Known rows, with every way that one mark hangs from another
z_593(z_371(z_45 z_319 z_721) z_730): [ 1.44 -2.55 -4.88 -2.34 -0.94  1.90 -1.25 -2.30 -1.92 -1.02 -2.19  0.76
  6.01 -1.16  4.62 -1.94 -1.46  1.85  1.72 -0.02 -2.48 -0.36  1.11  2.15
  1.92]
z_593(z_371): [ 0.80 -0.53 -1.22 -1.54 -1.27  3.38  1.25  0.43 -0.88 -3.58 -0.13  1.17
  1.90 -2.18  2.91 -1.90  0.14  1.98 -0.28 -1.03 -2.31 -1.07  0.54  1.12
  0.78]
z_593(z_371(z_45 z_721) z_730): [ 1.74 -1.77 -3.86 -2.05 -1.41  2.49 -0.26 -1.38 -2.80 -1.84 -1.96  0.67
  4.70 -1.39  4.44 -2.34 -1.67  3.22  1.23  0.60 -3.14 -0.36  1.06  1.73
  1.93]
z_593(z_371(z_45 z_721(z_319)) z_730): [ 2.08 -2.22 -3.87 -2.34 -0.91  2.19 -0.03 -0.91 -2.78 -1.03 -1.97  0.48
  4.88 -1.31  4.68 -2.71 -1.28  2.87  0.95  0.68 -2.73 -0.87  1.13  1.51
  1.59]
z_730(z_593(z_371(z_319))): [ 1.25 -1.12 -1.26  0.47 -1.47  2.76 -0.46 -1.20  2.12 -3.19 -0.35  1.39
  1.03 -1.95  3.24 -1.50  0.83 -0.98  0.40 -0.83 -1.60 -1.17  0.98  1.63
 -0.50]
z_319(z_371(z_593)): [-0.93 -1.00 -1.04 -0.60  0.04  1.88 -0.31 -0.23 -1.28 -2.35 -1.02  1.27
  0.87 -0.91  0.66  0.05  2.58  0.26 -3.84 -0.78 -1.87 -0.93 -1.06  0.85
  0.92]
z_593(z_371(z_45 z_319) z_730): [ 0.55 -1.64 -3.80 -1.53 -1.93  2.28 -1.33 -1.67 -1.99 -1.42 -2.53  1.40
  5.45 -1.79  4.79 -2.24 -0.64  1.63  0.03  1.08 -2.45 -0.66  1.28  2.06
  1.40]
z_730(z_593(z_371)): [ 1.47 -0.57 -0.50  0.63 -1.77  3.16  0.25 -0.55  1.49 -3.77 -0.06  1.31
  0.12 -2.13  3.07 -1.75  0.66 -0.05  0.05 -0.36 -2.08 -1.15  0.95  1.32
 -0.43]
z_371(z_593 z_721(z_730)): [ 2.41 -0.09 -3.89 -1.37 -0.18  0.68 -1.63 -2.04 -0.13 -0.83 -0.30  0.77
  3.25 -0.86  0.65  0.05 -0.08  0.48  1.24 -0.23 -2.76 -0.45 -0.52  0.29
  0.55]
z_371(z_45 z_593(z_730) z_721): [ 2.48 -1.72 -4.46 -2.14 -1.08  1.09 -3.04 -3.39 -2.27 -0.07 -1.91  1.18
  3.95  0.24  2.91 -1.09 -1.46  0.70  0.27  1.68 -3.33  0.13 -0.34  1.11
  0.58]
z_45(z_371(z_319 z_721) z_730(z_593)): [ 2.81 -1.75 -3.51 -0.19  0.57 -0.49 -1.65 -3.04  2.47 -1.38  0.30  1.05
  1.92 -0.99  2.04  1.04  1.68 -2.24  1.19 -1.68 -3.73 -2.68 -1.77  1.85
  1.60]
z_593(z_371(z_45) z_730): [ 0.86 -0.86 -2.74 -1.28 -2.37  2.85 -0.33 -0.80 -2.84 -2.25 -2.26  1.32
  4.09 -2.07  4.57 -2.66 -0.82  2.99 -0.45  1.70 -3.13 -0.69  1.27  1.67
  1.45]
z_721(z_319): [ 2.14 -1.29 -1.25 -1.07 -0.22  2.51  1.35  0.96 -0.32 -1.99 -0.08  0.57
  1.45 -1.55  3.04 -2.49  1.71 -1.13 -1.61  0.45 -0.19 -2.23  0.29 -0.09
  0.19]
z_371(z_45 z_593): [ 1.78 -0.46 -2.36 -1.83 -2.21  1.80 -2.45 -2.35 -1.68 -1.16 -1.23  1.49
  1.81 -0.26  2.20 -1.61 -0.30  0.20 -2.19  1.72 -3.26  0.00 -0.41  0.78
 -1.28]
z_45(z_730): [ 1.38  1.28 -2.62 -1.00 -0.90  1.45 -0.20 -0.60 -0.30 -4.43  0.79  1.89
  1.48 -1.22  1.52 -0.83  2.27 -0.42 -1.84  0.55 -2.93 -1.32 -1.22  1.54
  1.16]
z_371(z_319 z_593 z_721): [ 1.35 -2.37 -4.27 -2.09  0.93  0.87 -2.94 -3.08  1.06 -0.20 -0.46  1.63
  4.07 -0.03  1.74  0.53  0.26 -2.50  1.22 -1.53 -1.42 -0.71 -1.05  1.05
  0.62]
z_45(z_371(z_593)): [ 1.33 -1.40 -0.53 -0.05 -0.80  1.66 -0.78 -0.96 -0.10 -0.46 -0.87  1.50
  0.79 -2.02  2.14  0.32  0.91 -0.63 -1.07  0.11 -3.28 -2.85 -1.20 -0.11
  1.23]
z_721(z_319 z_371 z_730): [ 2.05 -0.23 -2.42  0.67  0.65  1.28  2.30  1.07  0.85 -0.56 -0.26  0.16
  1.58 -1.37  1.45 -3.10  2.02 -0.02  0.34  0.82 -0.83 -0.82  1.11 -0.69
 -0.74]
z_593(z_371(z_319 z_721)): [ 1.31 -2.16 -3.33 -2.64  0.20  2.43  0.33 -1.08  0.10 -2.38 -0.14  0.66
  3.84 -1.27  2.96 -1.25 -0.50  0.89  1.88 -2.78 -1.69 -0.72  0.33  1.59
  1.17]
z_721(z_319 z_730(z_593)): [ 3.32  0.43 -2.25  0.78 -1.21  0.97  0.52 -0.03  1.34 -1.37 -0.45 -0.39
  1.98 -2.25  2.18 -2.34  1.85 -0.52 -0.22  1.27 -0.84 -1.87  1.40 -0.09
 -0.94]
z_319(z_721(z_371(z_45 z_593))): [ 0.11 -1.47 -3.59 -0.56  0.15  2.61  1.40 -2.19 -0.27 -1.17 -0.17  0.60
  0.86 -0.73  1.47 -2.17  1.81 -2.74 -1.47  0.41 -0.23 -0.10  0.77  1.06
 -0.49]
z_371(z_319 z_593): [ 0.08 -1.13 -2.67 -0.92 -0.47  1.40 -3.07 -2.23  0.94 -0.77 -0.87  2.54
  3.22 -1.04  1.93  0.05  1.46 -2.83 -1.17  0.01 -1.35 -1.21 -0.76  0.95
 -0.08]
z_721(z_319 z_371(z_45)): [ 1.99 -2.25 -1.71 -0.73  0.56  2.40  1.89  0.41 -0.21 -0.79 -0.46  0.59
  0.35  0.03  2.99 -3.97  0.99 -0.76 -0.90  0.74 -0.96 -0.40  0.59 -0.13
 -1.36]
z_371(z_45): [ 2.63 -0.83 -2.33 -1.77 -2.25  2.78  0.11 -1.55 -1.71 -2.86 -0.70  0.06
  1.58 -0.68  3.18 -2.86 -0.48  0.60 -1.32  1.19 -1.96  0.07  0.56  0.87
 -0.37]
z_371(z_319): [ 0.96 -1.48 -2.68 -0.89 -0.52  2.37 -0.44 -1.33  0.92 -2.43 -0.35  1.12
  3.04 -1.34  2.84 -1.20  1.27 -2.48 -0.29 -0.54 -0.08 -1.12  0.19  0.99
  0.82]
z_319(z_371(z_45) z_721): [-0.27 -2.09 -3.83 -1.67  0.16  2.27  2.25 -1.96 -2.27 -2.26 -0.86 -1.49
  1.59 -0.73  1.18 -1.60  2.66 -0.99 -4.08 -1.05  0.36 -0.21  0.74  1.93
  0.76]

Rows
[ 2.06 -0.53 -3.03 -2.08 -0.58  2.32  1.25 -0.35 -0.70 -2.82 -0.06  0.06
  3.24 -1.85  2.20 -1.55 -0.69  2.94  1.92 -1.82 -2.62 -0.54  0.67  1.07
  1.14]  z_593(z_371(z_721(z_730)))
[ 1.95 -1.14 -5.32 -1.73  0.47 -0.16 -3.03 -3.33  1.13  0.34 -0.72  0.87
  5.20 -0.51  1.00  0.59  0.25 -1.40  1.94 -1.12 -1.80 -0.44 -0.53  0.93
  0.42]  z_371(z_319 z_593 z_721(z_730))
[ 0.54 -1.06 -4.09 -0.64  0.23  2.44  2.25 -1.93 -0.25 -2.30  0.32  0.21
  0.91 -0.70  1.57 -2.49  2.16 -2.53 -1.35  0.23 -0.21 -0.12  0.75  1.47
  0.00]  z_319(z_721(z_371(z_45(z_730))))
[ 0.31 -0.86 -4.84 -1.34 -0.31  1.30  2.14 -2.25 -2.20 -1.77 -1.06 -2.27
  2.69 -1.19  0.46 -1.56  2.67  0.05 -3.38 -0.66 -0.04  0.05  1.26  1.81
  0.60]  z_319(z_371(z_45) z_721(z_730))
[ 2.63 -1.65 -4.88 -3.28 -0.82  1.48 -0.31 -2.24 -0.79 -1.50 -0.83 -0.52
  4.96 -0.89  2.83 -1.97 -1.52  2.37  2.10 -1.90 -2.61  0.35  0.93  1.85
  0.19]  z_593(z_371(z_45 z_319 z_721(z_730)))
[ 2.44 -1.95 -2.55 -0.73 -1.29  2.36 -0.78 -2.36  1.48 -2.54 -0.49  0.52
  1.69 -0.94  3.46 -1.85 -0.49 -0.26  1.37 -1.24 -2.08 -0.32  1.02  1.85
 -0.75]  z_730(z_593(z_371(z_45 z_319 z_721)))
[ 5.24 -1.52 -4.58 -2.03 -0.84  0.72  0.01 -2.42 -0.41 -0.72 -0.65 -1.78
  3.08 -0.10  2.72 -2.83 -1.06  0.90  1.57  0.22 -1.87  0.03  1.16  0.71
 -0.94]  z_371(z_45 z_721(z_319 z_730(z_593)))
[ 0.92 -2.14 -2.70 -0.47  0.05  2.50  0.48 -1.48  0.64 -1.53 -0.61  1.13
  1.36  0.13  2.71 -2.81  0.46 -1.49  0.20  0.02 -1.13  0.76  0.52  0.85
 -0.69]  z_721(z_371(z_45 z_319))
[ 1.06 -1.34 -2.12 -1.93  0.25  0.80 -0.24 -0.05 -1.64 -1.01 -0.89  0.63
  1.75 -0.34  1.64 -1.49  2.60 -0.03 -4.14  0.07 -1.88 -1.57 -0.93  0.83
 -0.34]  z_721(z_319(z_371(z_45(z_730) z_593)))
[ 0.80 -0.25 -3.80  1.42 -0.05  2.23  2.43 -1.71  1.57 -1.98  0.16 -0.34
  0.88 -1.87  0.99 -2.11  2.51 -2.66  0.11  0.31  0.46 -0.43  1.83  0.90
 -0.22]  z_319(z_721(z_371 z_730(z_593)))
[-0.28 -0.61 -3.74  0.51  0.16  1.48  2.27 -1.59 -0.12 -2.39 -0.60 -1.52
  1.56 -1.99  0.11 -0.73  3.81 -1.30 -2.85 -1.09  0.56 -0.81  1.26  1.69
  0.87]  z_319(z_371 z_721(z_730(z_593)))
[ 1.22 -1.25 -4.52 -2.64 -1.28  2.03  0.31 -2.24 -0.90 -1.64 -0.91 -0.34
  4.35 -1.55  2.86 -2.32 -0.04  0.79 -0.01 -1.09 -1.51 -0.16  1.43  2.12
 -0.24]  z_593(z_371(z_45 z_319(z_721(z_730))))
[ 2.31 -0.25 -3.19 -0.26 -0.02  0.31 -0.05 -0.53 -0.08  1.18 -1.20  0.47
  2.07 -0.38  1.20 -2.99  1.15  0.48 -0.54  1.72 -2.38 -0.04  0.63 -0.42
 -2.20]  z_721(z_319 z_371(z_45 z_593) z_730)
[ 2.87 -1.29 -3.76 -3.71 -0.33  1.56  0.44 -0.97 -1.71 -2.25 -0.05  0.16
  3.21 -0.49  2.86 -2.32 -0.70  2.75  0.43 -1.46 -3.51 -0.54 -0.09  1.84
  0.09]  z_593(z_371(z_45(z_730) z_721(z_319)))
[ 1.26  0.78 -2.62 -0.31 -1.07  1.13 -1.12 -1.42  1.46 -4.16  0.55  2.16
  1.47 -1.40  1.99 -0.68  2.18 -0.69 -0.90 -0.28 -3.34 -1.34 -0.71  2.36
  0.15]  z_45(z_730(z_593(z_371(z_319))))
[ 1.69  0.32 -3.18 -0.70 -0.61  0.97 -1.08 -1.70  1.49 -3.95  0.72  1.86
  1.76 -1.06  1.89 -0.54  1.75 -0.63 -0.08 -0.82 -3.37 -1.17 -0.82  2.41
  0.39]  z_45(z_730(z_593(z_371(z_319 z_721))))
[ 1.92 -3.13 -2.64 -1.11  0.69  0.74 -1.69 -2.51  0.82  0.78 -0.83  1.00
  2.73 -1.15  2.22  0.99  0.28 -1.73  1.09 -1.60 -2.63 -2.46 -1.40  0.40
  1.63]  z_45(z_371(z_319 z_593 z_721))
[ 1.38 -2.44 -2.82 -2.25  0.29  1.97  1.07 -1.28 -2.18 -2.66 -0.87 -0.96
  1.72  0.21  1.62 -1.30  0.61  1.49 -1.82 -1.76 -1.67  0.34 -0.29  1.37
  1.15]  z_319(z_371(z_45 z_721))
[ 2.53 -2.83 -5.34 -3.35 -0.12  0.42 -3.71 -4.54 -0.31  0.56 -1.19  0.76
  4.58  0.95  2.33 -0.60 -1.23 -1.40  0.89 -0.76 -2.35  0.45 -0.68  1.53
 -0.67]  z_371(z_45 z_319 z_593 z_721)
[ 3.77 -1.04 -3.82 -1.66  0.43  1.19  1.26 -0.48 -0.13 -1.40  0.12 -0.92
  3.35 -1.10  1.95 -1.76  0.26  0.39  1.69 -0.72 -0.88 -1.12  0.50  0.03
  0.95]  z_371(z_721(z_319 z_730))
[ 2.80 -0.93 -2.97 -1.24  0.47  0.22 -0.02 -1.58 -0.01 -2.09  0.57  0.85
  1.64 -1.18  1.60  0.59  1.26 -0.02  0.39 -1.17 -4.29 -2.63 -2.15  1.17
  2.53]  z_45(z_371(z_721) z_730)
[ 1.27 -1.34 -3.37 -0.87 -0.04  1.50 -2.22 -1.95 -0.92 -0.77 -1.17  2.09
  3.48 -0.82  2.31  0.03 -0.03 -0.42  0.64  0.92 -2.46 -1.07 -0.67  0.65
  1.81]  z_371(z_593(z_730) z_721)
[ 1.20 -1.03 -5.93 -2.17 -1.23  0.26 -3.03 -4.72 -0.36  0.90 -1.55  0.28
  4.81 -0.50  1.60 -1.01  0.88 -2.53 -1.49  0.81 -1.16  0.09  0.56  1.79
 -1.39]  z_371(z_45 z_319(z_721(z_730)) z_593)
[ 0.75  0.93 -2.46  1.18 -0.33  1.26  0.06 -0.52  0.87 -0.96 -0.53  1.56
  1.36 -1.27  0.31 -1.46  1.39  0.33  0.38  1.11 -2.56  0.24  0.30 -0.22
 -0.65]  z_721(z_371(z_593) z_730)
[ 1.00 -1.34 -3.36 -0.69  0.18  1.66 -0.02 -1.76  0.66 -1.96 -0.25  1.57
  1.54  0.37  2.18 -2.39  1.10 -1.41 -0.24  0.15 -2.05  0.64 -0.18  1.37
 -0.60]  z_721(z_371(z_45(z_730) z_319))
[ 1.61 -0.02 -2.68 -2.67 -1.86  2.27  0.13 -0.84 -1.79 -3.46 -0.28  0.94
  2.45 -1.19  2.80 -2.26 -0.25  2.82 -0.95 -0.37 -3.92 -0.30  0.11  2.00
 -0.02]  z_593(z_371(z_45(z_730)))
[ 2.16 -1.49 -5.70 -1.46 -1.48  1.15 -0.73 -4.21  0.39 -0.88 -1.03 -1.08
  4.06 -0.87  2.66 -2.25  0.78 -2.61 -0.35  0.37  0.05  0.12  1.75  1.97
 -0.90]  z_371(z_45 z_319(z_721(z_730(z_593))))
[-1.32 -1.02 -1.36 -0.03 -0.15  1.78 -0.78 -0.32 -1.78 -1.97 -1.75  1.67
  1.81 -1.22  1.32  0.06  2.58  0.37 -3.78  0.27 -1.97 -1.15 -0.78  0.98
  1.69]  z_319(z_371(z_593(z_730)))
[ 1.21 -2.72 -2.53 -0.37  0.08  1.72  0.63 -1.90  0.75 -0.48 -0.65  0.02
  2.25 -2.20  2.74 -0.24  1.61 -2.85 -0.24 -1.11 -0.75 -2.88 -0.12  0.70
  1.87]  z_45(z_371(z_319(z_721)))
[ 0.32 -1.14 -2.10  0.34 -0.63  2.33 -0.81 -1.25 -0.71 -0.81 -1.49  2.43
  1.04 -0.17  2.44 -2.27  0.42 -0.27 -0.84  2.16 -2.74  0.42  0.03  0.45
 -0.49]  z_721(z_371(z_45 z_593(z_730)))
[ 3.03 -0.49 -4.88 -3.30 -0.57  0.07 -3.07 -3.63 -1.54 -1.16 -0.28  1.28
  2.94  0.94  1.29 -0.57 -0.58  0.63 -0.41  0.30 -4.64  0.32 -1.66  1.71
 -0.44]  z_371(z_45(z_730) z_593 z_721)
[-0.29 -0.60 -4.87 -1.36 -0.24  0.62  0.32 -2.79 -2.16 -0.56 -1.45 -1.27
  2.81 -0.96 -0.21 -0.68  2.80 -0.19 -3.96 -0.28 -0.92 -0.04  0.56  1.71
 -0.05]  z_319(z_371(z_45 z_593) z_721(z_730))
[ 3.16 -0.96 -2.55  0.06  0.08  0.16 -0.60 -2.18  1.55 -2.19  0.58  0.96
  0.57 -1.26  1.81  0.67  1.47 -0.90  0.78 -1.01 -4.39 -2.68 -1.78  1.44
  1.63]  z_45(z_371(z_721) z_730(z_593))
[ 1.24 -0.44 -2.89 -1.03 -2.44  1.65 -3.14 -2.52 -2.42 -0.58 -2.33  2.04
  3.08 -0.72  3.12 -1.55 -0.31  0.36 -2.11  3.25 -3.35 -0.34 -0.03  0.96
 -0.12]  z_371(z_45 z_593(z_730))
[ 0.99 -0.53 -2.93 -0.77  0.04 -0.66 -2.88 -2.43  0.83 -0.49 -0.37  2.44
  2.56 -1.36  1.26  1.56  2.45 -1.82 -1.47 -0.35 -4.54 -3.05 -2.57  1.44
  1.37]  z_45(z_371(z_319 z_593) z_730)
[-0.84 -1.80 -3.85 -1.73  0.16  1.61  0.44 -2.55 -2.25 -1.12 -1.20 -0.50
  1.72 -0.49  0.50 -0.74  2.79 -1.23 -4.69 -0.70 -0.58 -0.32  0.02  1.87
  0.12]  z_319(z_371(z_45 z_593) z_721)
[-0.05 -0.63 -4.86 -0.88 -0.19  0.64 -2.25 -3.24  0.97  0.14 -0.82  1.17
  4.33 -1.53  1.02  0.13  2.31 -3.67 -1.07 -0.01 -0.26 -1.17  0.17  1.28
 -0.13]  z_371(z_319(z_721(z_730)) z_593)
[ 4.40 -2.69 -3.89 -3.29 -0.14  1.78  0.55 -1.66 -1.61 -1.19 -0.33 -1.10
  2.73  0.39  3.30 -2.94 -1.18  0.44  0.65 -0.33 -1.41 -0.21  0.34  0.67
 -0.19]  z_371(z_45 z_721(z_319))
[ 1.61 -1.49 -2.47 -0.28 -1.67  2.58 -0.40 -2.34  1.49 -2.55 -0.52  0.58
  1.46 -1.52  3.36 -2.05  0.52 -1.20 -0.04 -0.56 -1.40 -0.62  1.41  2.05
 -1.08]  z_730(z_593(z_371(z_45 z_319(z_721))))
[ 0.90 -1.49 -3.09 -1.12 -0.70  2.73  0.28 -0.40 -1.83 -2.40 -1.46  1.37
  4.35 -2.16  4.03 -1.54 -0.66  2.44  1.51  0.05 -2.45 -1.18  0.82  1.42
  2.86]  z_593(z_371(z_721) z_730)
[ 2.87  0.34 -2.96 -1.21 -2.26  1.47 -1.09 -2.33 -0.56 -3.52 -0.19  0.79
  1.11 -0.41  2.56 -2.17  0.56  0.06 -1.71  1.41 -3.36 -0.12 -0.18  1.86
 -0.85]  z_371(z_45(z_730(z_593)))
[ 4.28 -1.99 -6.00 -2.05 -0.84  0.38 -1.73 -4.35  0.81 -0.67 -0.91 -1.34
  4.71  0.10  2.68 -1.76 -1.29 -0.59  2.71 -0.78 -1.50  0.85  1.11  1.66
 -0.52]  z_371(z_45 z_319 z_721(z_730(z_593)))
[-0.31 -1.34 -3.03 -0.62 -1.18  2.60 -0.75 -0.66 -1.03 -1.94 -1.98  2.04
  5.10 -2.55  4.33 -1.50  0.39  0.87  0.30  0.56 -1.79 -1.49  0.99  1.72
  2.29]  z_593(z_371(z_319) z_730)
[ 2.82 -1.53 -5.27 -1.65  0.45  0.87 -0.45 -2.46  1.10 -1.38 -0.17 -0.53
  4.97 -0.85  1.94 -0.69  0.03 -1.10  2.81 -1.65 -0.47 -0.34  0.48  0.99
  1.36]  z_371(z_319 z_721(z_730))
[ 0.82 -1.92 -1.92 -1.34  0.02  1.31 -0.25  0.03 -2.03 -0.48 -1.70  0.59
  2.18 -0.68  2.46 -1.77  2.13  0.03 -3.76  0.79 -1.30 -1.63 -0.23  0.49
  0.12]  z_721(z_319(z_371(z_45 z_593(z_730))))
[ 1.89 -1.69 -2.00 -0.12 -0.80  2.52 -0.42 -1.63  2.15 -2.91 -0.12  0.97
  1.47 -1.48  3.13 -1.27  0.21 -0.80  1.55 -1.61 -1.64 -0.89  0.81  1.66
 -0.16]  z_730(z_593(z_371(z_319 z_721)))
[ 2.54 -1.10 -3.03 -1.54  0.97 -0.80 -1.56 -1.67 -0.01 -0.09  0.14  1.54
  1.98 -0.90  1.12  1.09  1.74 -0.56 -0.53 -0.75 -4.80 -3.25 -2.78  0.86
  1.56]  z_45(z_371(z_593 z_721(z_319)) z_730)
[ 3.65 -0.48 -4.96 -2.62 -1.21  0.29 -2.45 -3.50 -1.51 -0.09 -1.03 -0.12
  3.78  0.15  1.32 -1.08 -1.51  1.65  0.90  0.60 -3.71  0.77 -0.17  0.78
 -0.70]  z_371(z_45 z_593 z_721(z_730))
